What can hang from each mark
puvofav: geler gisag
buper: fipa nerulu nunotu peme
gisag: nerulu peme puvofav
vedi: nerulu
fipa: gisag
peme: buper
nerulu: buper vedi
givad: buper geler
geler: puvofav

Each row was made from one small tree. Brackets hold a mark, then the marks that hang from it, in alphabetical order. Every link used is in the known rows. Write each row's tree.
Known rows
(buper peme): [ -5  -2  10   7  -2  -4  -4   6   9  -8  -5   2  -2   3  -2   2   5   5
   2  -5   0   3   1   6  -6  -5  -7  -3   3  -5   5  -3  -3  -3   8  -4
   0  -3  -5   9  -3 -13  -2  -4   0  -1  -9   6 -10   5  -2  11  11  -2
  -1  -5   4   2  -7  -1   6  11   0   3   3   8   1]
(buper fipa): [ -6  -6   5   5   2   7 -13   5   6  -5  -6   6  -5   1  -1   9  -5   2
   8   1  -1  -2   2  -4  -9   9  -7  -3  -4   2  -1  -1  -6   6   8   1
   1  -5  -1   3   3   4  -7  -1   0   1   0  -2  -3   1   4  -1  12  -5
  -2  -3   5  -8  -3  -1   0  -4  10   3   5  -6  -2]
(fipa (gisag (peme buper) puvofav)): [-16   4  -5  20   2  -7   5  12   4 -11   2  -3  11  -4 -12   0   5  22
  -4   5  -2   3   9   6 -16  -7   6  -1   3 -12   4   6   5  -4   4   6
   3   3   9   8   4  -6  -1  15   0   4  -1  14 -13   5 -16   7  23   0
   6 -20   5   5  16  -7   2  21  -1   0 -22  -1  12]
(geler (puvofav (gisag nerulu (peme buper)))): [ -7  -4   0   8  14 -11  12  16  -4  -1  -1  -1   9  -9  -4  -2   3   4
  11  -8   2  10   5   5   9   8   0   4  -9 -11   1  -2   5   8   8  -5
   0   5   2   8  -2 -10   9   5   1 -14  -6   9  -7  10   0  10  28   7
 -11  -5   3  -3   2  -8  16   5  -1  -3   2  -8  10]
(nerulu (buper nunotu peme) vedi): [-16   6  16   1  -5 -20  11  15  13   6   2 -17  -5  -5 -15  -1  -6   0
 -10  -9   6  -4  11  -1   0 -14  -5   1  15  -6  12  10  -2   1   6  -4
  -8 -21   7  -5   0 -27 -10  -2  -2 -15  -4   2 -10   8   3   1  14   1
  -2  -1  14  11  12  18  -4  26   5   6  16   3   5]
(vedi (nerulu (buper nunotu peme))): [-20   9  11  17   1  -5   2   5   8   5  -2 -11   1   4  -9   7  -5   3
   0   1  -5 -11   5   3   6 -12  -8  -2  16  -8   9   7  -5  -7   3  -6
   4 -18 -12  -1  -1 -24  -7   2  -5 -11  -3   4  -3  -1   4  13  15   7
   4  -4  12   0  -2   7   2  21  20   3   9   0   5]
(geler (puvofav (gisag (nerulu (buper fipa)) peme))): [-11  -1   2  10  16 -10   9  18  -2  -4  -1  -2   2 -14  -9   2   2   3
  15  -8   3   4  10   7  10  10  -5   1  -9  -9   4  -3   1   5   9  -7
   0   2   3   7  -2 -11   5   6  -1 -19  -7   1  -7   7   1   9  29   1
 -15  -6  10  -9   2   0  13   5   8   4  11 -10  10]
(puvofav geler (gisag nerulu peme)): [ -4 -14   6   7  -5   0   9  11  -3   5   4  -1  12  -2  -2 -13   7   4
  16 -12  -4  11  13  11  16   5  -3  -1   5  -2  -2   0   5  10  14 -13
  19  11   2  13   1   0  20  11  -6 -24  -6   2  -1   1  -1  25  30   1
 -15 -15  -9  -4  -3  -5  12  -7  10   2  11  -8  24]
(buper fipa (nerulu vedi) nunotu peme): [-21 -15  19  16  -7  -6 -14  17  34  -7  -8  -1 -16  10  -6  12  -9  17
  13  -8   5  -4  12  -5 -18  -8 -25  -3   1  -7   6  -4 -13  -2  22 -16
  -2 -20   4   9  -4 -36 -22  -2  -3 -13   2  13 -14  12   8   9  36   3
   5  -9  14   9  -6   3   6  12  16   3  17   7  -5]
(fipa (gisag (peme (buper nerulu)) (puvofav geler))): [-15  -3  -2  19  -4  -9   9   9   7 -12   3  -4   6   1 -10  -5   4  22
   1   5  -2   5   9   8 -16   0   4  -1   6  -9   3   5   4  -2   9  -1
  10   8   9  12   3  -5  -2  17  -3  -9   5  15 -11   5 -16  17  33   5
   9 -25   2   5  10  -5   6  17   2  -2 -17   0  15]
(peme buper): [ -3  -4   3   0   3  -5   3   5   0   8  -2  -3   8   9  -1   1 -10  -3
  -7   5   0   1  -7  -9  -7   5   6   5   5  -4   0   6   1  15   5   4
   3  -5  -4  -1   4   5  -6  -3   0   5   4   7  -1   6   3  -3  12   7
  -1  -1   1   5   4   1   0   9  -9  -5  -7  -3   3]
(givad (geler puvofav)): [  5  12  -5   2   5  -5  10  -1  -9 -13   2  -3 -11   0  -2   0   8  -1
   3   7  -4   8  -1   5  -8  13   3   4  -3  -2  12   5   4   1  10   2
  -7  -1  -6   1 -13  -9   1   1   2  -5  -5  -6  -3   7  -2   1   1   6
  13  10   8   5  -1   6  12   1   2  -4   4  -5  -8]
(fipa (gisag (peme (buper nunotu)) (puvofav geler))): [-17  -3   3  18  -6  -3   3  10   5  -8   2  -3   9  -1  -7  -4   5  22
  -1   2  -6   8  12   7 -11 -10   4  -2  14  -8   3  11   4   0   7   3
  14   1   8  13   1  -6  -2  14  -2  -4   1   9 -11   6 -13  18  29   3
   8 -21  -1   7  13  -4   4  21   6  -1 -16  -5  15]
(geler puvofav): [  1   4  -2   0   8  -6   8   3  -5  -9  -4   2  -6 -11   2   3   3   1
   5  -4   1   8   0   2   2   7   0   0  -7  -2   1  -2   2  -3  -3   2
  -7   1   1   3  -4  -3  -1  -1   3  -7  -3  -3  -2   5  -1   0   3   4
   2   5   3  -3  -2  -1   9   3  -1  -5   1  -3  -5]
(buper nunotu peme): [-12  -7  17   8  -6   0 -12   8  16  -4  -2  -1  -4   8   0   1   4   7
   4  -6  -2   3   5   5  -2 -20 -13  -3  12  -5   6   2  -6  -6   9  -8
   7 -14  -5  12  -7 -21  -7  -6   0   0  -6   7  -9   6   4  16  13   2
   3  -4   2   8  -8  -1   5  16   6   2   4   4   1]
(buper fipa nerulu nunotu): [-15 -18   9  12  -1   6 -20   7  24  -1  -2   0 -14  12   0   7 -13   8
  15   2   2 -10   4  -5 -12  -4 -20   0   1  -3   1  -2 -13  -2  13 -14
  11 -12   0   6  -5 -17 -22  -1  -3  -7  13   7   1   4  11   7  25   3
   6  -4   8   2  -8  -1   3  -3  17   1   9  -1  -5]
(vedi nerulu): [-6  9 -2 14  1  3  3 -3 -1  4 -2 -2  5  2 -1  8 -3  6  4  3 -7 -6  2 -2
  5  0 -3 -3  2 -3  0  0 -1 -7 -1  0 -2 -5 -9 -3  2 -9  2  5 -4 -5 -1  3
  2 -4  1  3  5  7  7 -2  4 -5 -1 -4  1  3 15 -2  1 -1  2]
(geler (puvofav (gisag (peme (buper nunotu))))): [ -9  -4   5   5   7 -10  11  13   2  -7  -1   0   2  -4  -3  -1  -3   4
  10  -6  -1  13   7   4  10  -2  -1   0  -2  -7   0   4  -1   8   3  -4
   6  -3   3   9  -1  -7   7  -1   2  -3  -3   7  -7  11   1  10  23   7
  -8  -2   2  -1   1  -1  14  11  -2  -5   1  -9   3]
(vedi (nerulu buper)): [-12  14  -1  11   5  -5   9  -1  -2   8   1 -11   4  -2 -10   6  -9  -2
  -3   6  -3 -13   2  -1   8   1   0  -1  10  -4   5   6  -2  -5  -2  -1
  -1  -8  -8  -8   4 -11  -2   6  -6 -10   1   1   2  -5   2   5   7   6
   3  -2  12  -4   3   8  -1  12  15   2   7  -4   4]
(puvofav geler (gisag nerulu)): [  6 -14   5  -3  -5   6  15   3  -8   9   2   6   2   1   5 -14   4  -4
  11 -12  -2  12   9  11  13   9  -6   0   4   5  -3  -2   0  13  15 -15
  23   9   1  12  -4   2  11  10  -6 -22   1  -1   2   3   8  22  23   5
 -14  -8 -17  -2  -4  -4  11 -12  11  -3  16 -12  21]
(givad geler): [  5   8  -4   2  -2   0   3  -2  -5  -6   4  -5  -6  10  -4  -2   6  -1
  -1   9  -4   1   0   3 -10   7   3   3   4   0  11   7   1   4  10   0
  -1  -3  -7  -1 -10  -5   3   0  -1   0  -3  -5   0   3  -1   1  -2   2
  11   6   6   8  -1   6   4  -1   3   0   3  -2  -3]
(gisag (nerulu buper vedi) peme puvofav): [-21  12  -1  17   5 -30   4  31   4  15   7 -27  19 -28 -23   5  11  10
  -5  -6   6  -7  15   3  10  -9   6   5  10 -14   6   0  13 -12   6   1
 -17   0  16  -2  -5 -35   5  17  -3 -34 -16  -2 -20   2 -13   6  31  -1
  -2 -20  23   1  20  -1   4  20  10   9  -2   0  28]
(givad (buper nerulu) (geler puvofav)): [ 12  14 -11   2   6 -11  16   4   1 -14   6  -2 -22   9  -3   0  -1   5
   2  18  -8   9   2   5 -19  13   1   4  -8 -11  18 -12  -7  -6  11  -6
  -2  -2 -15   1 -14 -17   5   8   2 -11   7  -4   8   8  -1   7   7  11
  18   4  17   5 -11   6  15   7   2  -5  11 -11  -8]

Which tree is each row?
[ -4 -10   8   0 -10  -2  14   5   0  -7   3   2   6   2  -2 -11   1   3
  13  -8  -7  15  11  11  15   3  -1  -6   5   4  -3   5  -1  13   6  -9
  21  10   3  12   5   8  22   5  -4 -11  -4   3  -3   1  -3  25  22   0
 -12 -12 -10  -4  -4   3  10  -2   2   1  10  -7  14] -> (puvofav geler (gisag peme))
[  2  -2  -2   3  12  -3  16   8  -9  -3  -2   7  -3 -10   1  -2   6  -1
  11 -10   3  11   6   9  10   8  -5   2 -11  -4   0  -6   2   1   6  -9
   1   6   5   7  -7 -10   4   5   0 -16  -3   0  -3   8   7   7  15   7
 -11   0  -3  -5  -2  -7  15  -4   4  -4  10  -8   6] -> (geler (puvofav (gisag nerulu)))
[ -3   3   1   6  -1   8  -6  11   9  -8   0  10 -14   2   0   7  -4  12
   0  12 -11   5  15   2 -22 -12  -7  -4   4  -7   7  -9 -15  -6   4  -2
  13 -15  -5   8  -2  -6  -7  14   2   4  11  -4   5   3   4   8  14  -1
   9 -12   5  -3   1  -3   1  15  15  -1   4 -20   6] -> (givad (buper (fipa (gisag puvofav)) nunotu))
[-10 -17  15   1 -11  -2   9   9   4   1   3  -1  10   9  -2 -11  -6   2
   9  -6  -8  14   9   4  11  -1   1  -3  13   0  -2  12  -3  22  11  -7
  27   2   0  13   4   6  15   2  -4  -7   1   7  -3   6   1  26  33   6
 -10 -11 -10   3  -1   4   9   7   0  -2   6 -11  16] -> (puvofav geler (gisag (peme (buper nunotu))))
[-14   0   5   9  -8 -14  -4  14   3  -4   2  -9  12 -14  -8   4  11  11
   4   1  -8   9   8  10  10  -7   4  -4  13  -2  -2   4   4  -9  -1   3
   5  10   5  14  -4  -7  15   8   0 -16 -10  -5 -17  -3 -19  25  25   0
   6 -19   7  -5   2  -5   9  11   5   2  -9  -2  19] -> (gisag peme (puvofav geler))
[-19 -11   7  23   1 -11 -14  30   3  12  -2 -11  24  -8  -9   6   8  12
   7   0  -6   3   5   0   2   5   2   4  14 -12  -1   2   8   4  19   1
   5   6   1  16  -5 -12   4  13  -3 -26 -11  -1 -18   4 -10  24  52   4
   2 -25  13  -5   5 -14  13   8  12   2  -8 -11  32] -> (gisag nerulu (peme (buper fipa)) (puvofav geler))
[-23  -1   2  22   6 -22 -10  36   8  13  -1 -15  24 -15 -16  13   3  17
   1  -4   1   0  11  -9  -4  -2   4   5   5 -16   0  -1  10   1  17   4
 -15  -3  13   5  -2 -27   2  14  -1 -22 -14   4 -23   8 -10   4  48   2
   0 -21  21  -1  16 -13   8  16   9   3  -9  -7  27] -> (gisag (nerulu vedi) (peme (buper fipa)) puvofav)
[ -5   4 -11  17   6   3   6   7  -5  -1   3   3   2 -10  -2  -4  16  15
   0  -3   2  -1  12  12 -12  -4  -3   2  -1  -8   3  -5   7 -14   9  -3
   2   5  10   7  -7 -14  -8  20  -3 -12   1   4  -7   2  -5   5  15   1
   3 -17  -4   3  12 -13   4   5  14   0 -10  -3  16] -> (fipa (gisag nerulu puvofav))
[  7  13   3   7   5  -5   3  13   2 -24  -6   6 -21   7  -4  10   3   5
   5  14 -13  15   6   6 -25  12  -6  -2  -4 -11  20 -11 -12   2  20  -1
  -3 -12 -21   9 -11 -12   4   4   5  -4  -8  -9  -3  11   0  10  16   1
  14   1  22  -2 -14   5  16  16   8  -1  16 -16  -7] -> (givad (buper fipa peme) (geler puvofav))
[-17  -4   7  11  -6 -17  -3  19   3   2   0 -11  19  -5  -9   3   4   9
  -2   5  -8  10   2   2   5  -3  10   0  16  -5  -1   9   5   5   3   6
   8   7   4  14  -2  -4  11   6   0 -11  -7   2 -18   2 -16  23  35   5
   5 -21   9  -1   5  -3   8  18  -1  -2 -17  -6  21] -> (gisag (peme buper) (puvofav geler))
[  3   8   2   9  -4 -10   4  14  17 -16   0  -1 -21  16 -10   8  -5  12
   4  13  -8   5  10   0 -33   9  -9  -2  -4 -12  20 -13 -14   2  26 -10
  -5 -14 -14   2  -7 -25   0   8   0 -11  -1   1  -2  11   1   6  23   2
  16  -5  24   7 -10   9  10  13  10   2  21  -6  -4] -> (givad (buper fipa (nerulu vedi) peme) geler)
[-16   0   7   8   3   5  -3   5   7  -2   1  -6 -12  -1 -10  -2 -11   3
   0   4   4 -10  10   1 -12  -4  -8   0  11  -5  10  10  -8   4   7  -2
   9 -18   2  -2   3  -3 -19   4  -3  -2   9   1   2   2   6   2  12  -4
  -1  -4   8   2  10  14  -7  14  16   7   9 -10   0] -> (nerulu (buper (fipa gisag) nunotu))
[-11   9   8  -5  -4 -17  13  10   6  12   4 -19  -3  -8 -13  -2 -10  -3
 -12  -5   7  -7  10  -7   4 -10   0   4  14  -3   8  11   1   3  -1  -1
  -7 -19  11 -11   2 -19 -11   0  -2 -14   2  -4  -1   5   5  -7   6   2
  -2   3  11   9  17  19  -8  18   5   4  14  -2   4] -> (nerulu (buper nunotu) vedi)
[ -2  -5   1   8  -2  -5  -2  13  -7  14   0  -4   8 -12   1  -1  16   1
   3  -4  -2   6   5   8   7   1  -2   3  12  -2  -2  -3   7  -9  10  -6
   7   9   5  14 -14 -14   1  14  -4 -31  -4 -10 -10  -1  -4  19  26   6
   2 -15  -1  -4   0 -12  11  -4  15  -4  -1  -8  27] -> (gisag nerulu (puvofav geler))
[-16  -4  -1  21  -1  -6   9   9  15  -9   5  -7   4   6 -11  -5  -5  25
   2  -2   3  -4  12  -4 -21  -7   2   2   0 -14   7   6   3   2   9   0
   0  -6  11  -1   9 -12  -9  13  -3   1   5  23  -2   9  -8  -2  22   2
   7 -14   4  14  15   1   0  20   1   2  -9   5   2] -> (fipa (gisag (peme (buper (nerulu vedi) nunotu))))
[-18  -9   5  23   0  10 -13  15  14  -3   0  -2   2  -2  -6   2   0  24
  14  -8   0  -6  20  -3 -17  -9 -11  -1   2 -12   5   3   2  -2  19  -3
   0 -14  10   4   3 -15 -12  14  -3  -7  -2   8  -4   7   2   0  26  -5
   3 -12   5   4  11  -5   1   8  24   8   6  -8   7] -> (buper (fipa (gisag (nerulu vedi) peme)) nunotu)
[-18  -8   7  13   7  -3  -3  21   6   8   5  -9   8  -4 -12  -3  -3   4
  13  -6   3  -4  15   7  12  -6  -8   1   4 -10   3   2  -2   7  14 -12
  13  -5   3   6   0 -15   6   7  -5 -15  -5   5  -4   4   6  14  32  -3
 -19 -13   5  -3   3   0   7   5  13  10  14 -11  17] -> (puvofav (gisag (nerulu (buper fipa nunotu)) peme))
[ -2   2  -4   8  -6   3  12  -1  -5 -11   0   7  -4  -7  -1  -5   9  13
  -1   1  -3   9  11  12 -12  -1  -1  -4   4   2   1   3   1  -7   3   0
  12   6   9  10  -2   1  -4  16  -2  -7   6   1  -7   2  -9  13  13   1
   8 -15 -10   3   9  -3   2   6   9  -5  -7  -4  11] -> (fipa (gisag (puvofav geler)))
[-15   6  13   3   0 -19   7  16  12  -1  -7 -10  -6  -8 -18   8  -9   0
  -5  -7   7  -4   9  -4 -10   4  -6  -1   6  -3  10   4  -4   9  12  -1
 -14 -17   6  -5   7 -17  -9  -1  -2 -15  -9  -1 -13   7   2  -5  21  -5
  -6  -4  19   1  11  17  -4  20   8   8  19   0   3] -> (nerulu (buper fipa peme) vedi)
[  7   9  -2   8  -1  -9   7   7  12 -15   4  -2 -18  20  -6   1   2   9
   0  17  -9   4   3   9 -25   3  -6   2   1 -13  21 -14 -12  -5  17 -10
   4  -7 -20   6 -13 -23   5   6   0  -6   2   3   2   7  -2  14  13   6
  16  -4  17  10 -15   5  12  14   2   1  11  -1  -3] -> (givad (buper nerulu peme) geler)
[-23   5  13  20   3  -1  -8   8  11   3  -7  -8  -2   4 -11  12 -12   4
   4   3  -5 -13   6   0   0  -7 -13  -4  16  -7   8   6 -10  -3   8  -6
   4 -21 -13   0   1 -21 -12   1  -6  -9  -3   4  -5  -1   8  12  23   4
   5  -6  16  -5  -2   7   1  19  25   5  13  -5   3] -> (vedi (nerulu (buper fipa nunotu peme)))
[ -2   0   7  12  -2   0  -9  13  22 -13   1   0 -24  24  -4   6  -4  11
   7  18 -11   2   8   4 -30  -4 -16  -1   5 -13  21 -11 -19  -1  25 -12
  10 -20 -22  10 -15 -27  -6   4   0  -5   5   0   1   9   6  17  24   5
  17  -4  20   7 -17   6  12  14  15   3  18 -10  -5] -> (givad (buper fipa nerulu nunotu peme) geler)
[-20   2   2  14   2 -19  -7  22   7   2   1 -12  20  -7 -12   8   3  11
  -4   7  -4   3   2   0   2  -9   9   1   9 -10  -1   6   4  -1   1   8
  -1   3   3   8  -1 -12   8   5   2  -2  -9   5 -19   4 -15  13  29   3
   3 -18  15   0  10  -7   6  20  -6   1 -21  -2  15] -> (gisag (peme buper) puvofav)
[ -6 -13  11   0  -8  -6  14   8   0  -1   1   1  12   7  -3 -11  -5   1
   8  -5  -6  16   7   5  11   7   4  -2   7   0  -3   8  -1  22  10  -6
  23   7   0  12   7  11  19   3  -4  -8  -2   7  -4   5  -2  24  30   4
 -14 -13  -8   0  -1   4   9   4  -3  -2   5 -10  17] -> (puvofav geler (gisag (peme buper)))
[-13 -13  12   5   2   4 -14  11  11   8  -5   0   2  15   0   6 -16   1
   0   5  -3  -1  -2 -14 -12  -1  -4   4   9  -5   0   8  -6  18  12   0
  10 -18  -6   4   2   1 -16  -5   0   8   8   5  -2   9  12   0  24   4
   1  -2   5   3   1   2   0   8   4  -3  -2 -13   0] -> (peme (buper fipa nunotu))
[-10  -6   4   5   2  -8   8  12   4  -2   2  -1  13   5  -8  -4  -7   3
   6  -1  -1   7   6   3   8  -2   3  -1  -2  -5  -2   4  -2  16   7  -5
  12   3   0   5   7   2  14   2  -1   4  -3  13  -7   7  -1  10  23   2
 -14 -11  -1   0   3   0   6   8  -8   1  -2  -5   9] -> (puvofav (gisag (peme buper)))
[ 10  14  -8   9   2   3   9   9  -2 -10   3   4 -14   8  -6   1   1  13
   0  13  -9   4  15  -1 -35  11   0   2  -4 -12  18  -9  -4   4  24   1
  -4 -12  -9  -4  -3  -7   3  19  -1  -7   2  -6   8   9   1  -4  11  -1
  15  -3  12   5   4   5   4   5  16   2  16 -19   4] -> (givad (buper (fipa (gisag (nerulu vedi)))) geler)
[-26  -3   4  20   1 -25  -9  28  19  -1  -2 -12  12  -5 -17  15  -6  16
   2   5   0   0   6  -7  -8  -2   1   1   3 -11  -1   3  -1   0   9   2
  -7  -1  10   7   1 -21  -2   7   0 -11  -5   9 -21   7 -13   8  44   4
   4 -21  23   0  10  -5   7  18   1   1 -14  -1  12] -> (gisag (peme (buper fipa (nerulu vedi))) puvofav)
[ 12  17  -1   3   4 -11  13   9  -2 -21  -1   2 -18   6  -4   3   9   4
  -1  13 -13  16   4  11 -19   6   1   1  -1 -13  21 -10  -7  -3  12  -1
  -4  -8 -20   7 -13 -16  10   4   5  -6  -7  -7   0  10  -3  12   8   6
  16   4  17   4 -12   7  15  19   1  -3  12 -10  -4] -> (givad (buper peme) (geler puvofav))
[-12 -12  11   5  -4  -4  10  14   0  11   7 -10  10  -3  -8 -16   2   1
  12 -10  -2   4  15  12  20  -2  -4   1  15  -4   3   6   3  10  13 -15
  23   3   1  11  -1  -6  14   9  -7 -28  -4   1   0   2   3  28  32   3
 -15 -14  -4  -1   1   5   9   2  15   6  16 -12  25] -> (puvofav geler (gisag (nerulu (buper nunotu)) peme))
[-17  -2  11   2   3  -1  -9   9   8   5  -1 -10  -7  -2 -10   4 -13  -5
  -1   4   3 -10   4  -3  -1  -4  -7   1  14  -3   8   9  -9   6   5  -3
   8 -18  -2  -2   0  -5 -17  -2  -2  -6   6  -4   0   2   9   2  13  -3
  -4   0  13  -2   4  14  -6  11  13   8  11  -9   2] -> (nerulu (buper fipa nunotu))
